Each row comes from the steps of one walk. Every step used is in the known rows, and no mark comes twice. Write the walk behind each row, first mark first.
Known rows
seda/zapulo/zolo: [ 13  -3  14  -8  -2 -18   3  -8 -13   6  16  -2   6 -11  11   3  24  10
 -24 -20 -29 -16 -22  24  18]
seda/zapulo/bevi: [ 30 -16  12 -20 -11 -27  23 -14   0  15  -1  -8  -9   0   8  -5  18  14
 -18  -2 -32   7  -9  28   5]
zolo/libi/seda/zapulo/vulu: [ -8 -14 -22  17 -11  -8  55  36 -15  -7  16   2  10 -19 -35 -12  -4 -27
   4  -7  -7 -12 -27  32  22]
zolo/libi/vulu/zapulo/seda: [ -4  19   5  33  55  -1  -4  -1  -1  23  11  34  22   2  22 -41 -25 -30
   0   3 -25   4  -8  81  -1]
vulu/zapulo/zolo: [ -5  12  35  41  42   8   2 -29 -14   0   8  16  17  -1  28  -1   7   3
 -13 -16 -21  -8 -16  32  10]
zolo/zapulo/seda/libi/vulu: [  2 -23  17  22  10 -17 -39  13   5  23 -21  18   7  -8  -4 -36 -25 -25
  14 -10   8 -16   7  34 -21]
vulu/zapulo: [ -6   7  27  23  25  -4   3 -18  -6   1   1   7  16 -10  13   3   0 -10
  -4  -5  -3  13  -8  22   9]
seda/libi: [ 15  -2  -4  19  12   0  -9  10  -1   8  -9  18  -8 -18  -8   6 -24 -10
   4  -9  13   4  10 -21 -28]
bevi/libi/seda: [  5 -26 -22  20  20  11  23  21   7  -9   5  35 -24  -3 -14  -4 -13  -3
   9  -9  14 -20   1  -6  -4]
libi/zolo/zapulo/bevi: [ 18 -22  35   0  19  -6  11 -16  -7  16 -17  12   2  21  -2 -21  17   4
   0  -9 -10 -22  -1  47  -1]
bevi/libi/zolo/zapulo: [  9 -15  20  17  39  -9  -1   9  -5  19  -1  44   3 -10 -20  -7  -2 -14
  15 -25  17 -19 -10  41   2]
vulu/zapulo/seda/libi: [  6  14  10  30  38   4 -34  -5 -10   9 -14  25  15 -33  18  -9 -23 -17
   4 -14 -10  23   5  18 -37]
vulu/zapulo/zolo/libi: [ -3  29  25  40  66  12  18 -13 -10  10  16  29  15   4  33  -9  -9  -1
 -15 -14 -28  -4 -25  56   4]
libi/zolo/zapulo: [  3 -12  25  -4  13 -10  -6  -1 -15   6  -9   8  16   1 -15  -9  14 -12
   7 -15  14 -22  -3  37   6]
zolo/libi/seda: [  2  -7 -29   4  21  13  33  29  -1 -12   7  17 -14  14  -4 -12 -16 -10
  -3   0   6 -16  -1  17  -9]
zolo/libi/seda/zapulo: [ 18 -13 -24 -21   1 -14  38  31  -7  -9  17   5  -9  -8  -5  -6   1 -12
 -16  -9  -3  -9 -13  33   8]
bevi/zapulo/seda/libi: [ 18   4 -13   5   4   2 -50   4 -26  23 -10   2 -10  -8  10 -14 -29   0
  14 -13 -22  13  16   0 -22]
zolo/libi: [  4  15  -9   3  28   4  15  15   4  10   9  17   0   6   7  -4 -18  -8
  -3   2  -5   7  -6  24  -6]
libi/zolo: [ 11   3  -3  -4  16   9  -7  -1 -18  -1   6  19   6   0 -14  -3   8 -10
  -2  -9   4 -18   6  19  -3]
zolo/libi/seda/zapulo/bevi: [ 34 -23 -15 -17   7 -13  59  14   2   2   8  11 -22  14   5 -19   4   6
 -19   0 -28  -7 -10  45   0]
bevi/libi: [  4  -5  -6  20  26   0   6   7   9  14   7  35 -12 -10  -3   1 -13  -1
  11  -9   3   2  -6   8  -4]
seda/zapulo: [ 13  -7   3 -26 -21 -30   4   3  -8   5   8 -11   6 -19  -2   8  16  -3
 -13 -11 -10   9 -13  17  12]
bevi/libi/seda/zapulo/vulu: [ -3 -34 -18  36 -10  -9  45  32 -12  -4  15  23  -1 -34 -45  -5  -1 -23
  19 -16   3 -12 -25  14  24]

Which walk is each row?
[ 17  14   7  -7  25 -15  19   8 -11  15  24  15   7  -6  18  -2   5   4
 -26 -19 -34  -9 -29  50  11] -> seda/zapulo/zolo/libi
[ -7 -15  23  53  13   1   0  16 -26  14 -15  24  26 -29 -51 -13 -16 -39
  26 -22  24 -20  -7  16  -3] -> seda/libi/zolo/zapulo/vulu
[ 12 -32  32  21  30 -18  22  -8  19  32 -15  27 -14   9   5 -19  -5  15
  12  -9  -9  -3 -14  38   0] -> zolo/zapulo/bevi/libi
[ 14 -28 -13 -23 -27 -19  20  16 -10 -17  10 -11  -6 -12 -13   1  17  -4
 -13  -9   1 -14  -6   6  12] -> libi/seda/zapulo
[ -7  -2  30  56  48   0   2 -30  -6  14  16  29  16  13  19 -25  -1 -13
 -10 -11 -18 -30 -12  48  23] -> libi/vulu/zapulo/zolo
[ 23  11 -16   4  27  18 -42  13 -19   6  -8  36   4 -24  -7 -10 -13 -18
   2 -15  -4 -11  19  14 -47] -> zapulo/seda/libi/zolo
[ 15 -51  12  27  20  -7  40   5  16   7 -16  26 -29  20  -2 -25  -3  12
  11 -10   4 -22 -10  23  -2] -> zolo/zapulo/bevi/libi/seda
[ 22 -14   1  25  33   2  27  -9  18  27  -4  37 -27   9   8  -9 -12  16
   3  -3 -20   2  -7  15  -9] -> zapulo/bevi/libi
[ 13 -15  30  46  35 -11  22 -34   7  26  -1  22   1  22  19 -37  -6  -9
  -6   6 -22  -5  -2  51  14] -> libi/vulu/zapulo/bevi
[  2  10 -10 -12 -11   1 -36  -8 -25  13   1 -15  -1   8  19 -23  -5  13
   9  -4 -31   9   7  22   6] -> bevi/zapulo/seda
[ 20  19   8  27  54  13 -36  -5 -27   9  -6  43  18 -32   3  -9 -16 -28
   1 -22  -7   4  10  37 -39] -> vulu/zapulo/seda/libi/zolo
[ 19 -35 -19  -2   1 -20  28  24  -2  -4  14  25 -18 -22 -17   3   3  -6
  -1 -19   3 -15 -13  14   8] -> bevi/libi/seda/zapulo
[ 17 -16  23  12  23  -9 -19  10 -15  14 -16  26   6 -16 -23  -4 -11 -26
   7 -25  23 -19   6  16 -20] -> seda/libi/zolo/zapulo
[  7   2  10  15   7   6 -15 -20 -30  15  11  -5 -11  25  21 -10   1  21
  -5 -16 -32 -17  -5  13  26] -> bevi/zapulo/zolo
[ 34 -11  -3  23  49  11  18  -9  -1  26   3  59 -22   8  -8 -15  -2   4
   1 -12 -15 -15   2  32 -14] -> zapulo/bevi/libi/zolo
[ 16  -9 -15  22   4  -5 -49   4 -21  35  -4  14 -13   3   2 -39 -39 -16
  14  -7 -16  -7  22  17  -6] -> bevi/zapulo/seda/libi/vulu
[ 35 -21   6  -1  14 -28  30  -6   7  30   5  27 -20 -13   4  -4   5  13
  -8 -11 -32  10 -20  35   4] -> seda/zapulo/bevi/libi
[  2 -12  15  61  55 -13  10 -11   9  26  13  53   4  -8   2 -21 -26 -28
  11  -9   2  -4  -8  45  17] -> bevi/libi/vulu/zapulo
[  2  -8  18   6   9  -8 -37  12  -2  13 -28   5   9 -22   2 -14 -15  -9
  12 -13   3   2   3  16 -35] -> zolo/zapulo/seda/libi
[ -1   5   8  43  61  23  34  -1 -13 -11  16  33   2  13  26 -12  -7  -4
 -16 -14 -16 -23 -19  48   2] -> vulu/zapulo/zolo/libi/seda
[ -9 -27 -12  16 -37 -12  40  24 -21 -15   9 -13  13 -23 -42  -7  14 -21
   6  -8  -1 -16 -20   5  26] -> libi/seda/zapulo/vulu
[-21 -11  27  36   1  -1  12   6 -27   6  -7   6  33 -11 -45 -17  11 -28
  25 -13  15 -24 -17  38  22] -> libi/zolo/zapulo/vulu
[ 21 -27   7  51  50   8  48 -13   7   6  -2  46 -21   9  12 -18  -9   5
   3  -8 -12  -4  -6  30  -4] -> vulu/zapulo/bevi/libi/seda
[-19  -3   3  37 -20   2   5  -3 -34  17   6 -16   7   4 -25 -16 -13  -6
  25  -4 -14   5  -9   3  39] -> bevi/zapulo/vulu
[  7  17   2  13  32   8   0  -7 -28  26  20  12 -11  29  27 -16 -18  16
  -7 -14 -37 -11 -12  37  21] -> bevi/zapulo/zolo/libi
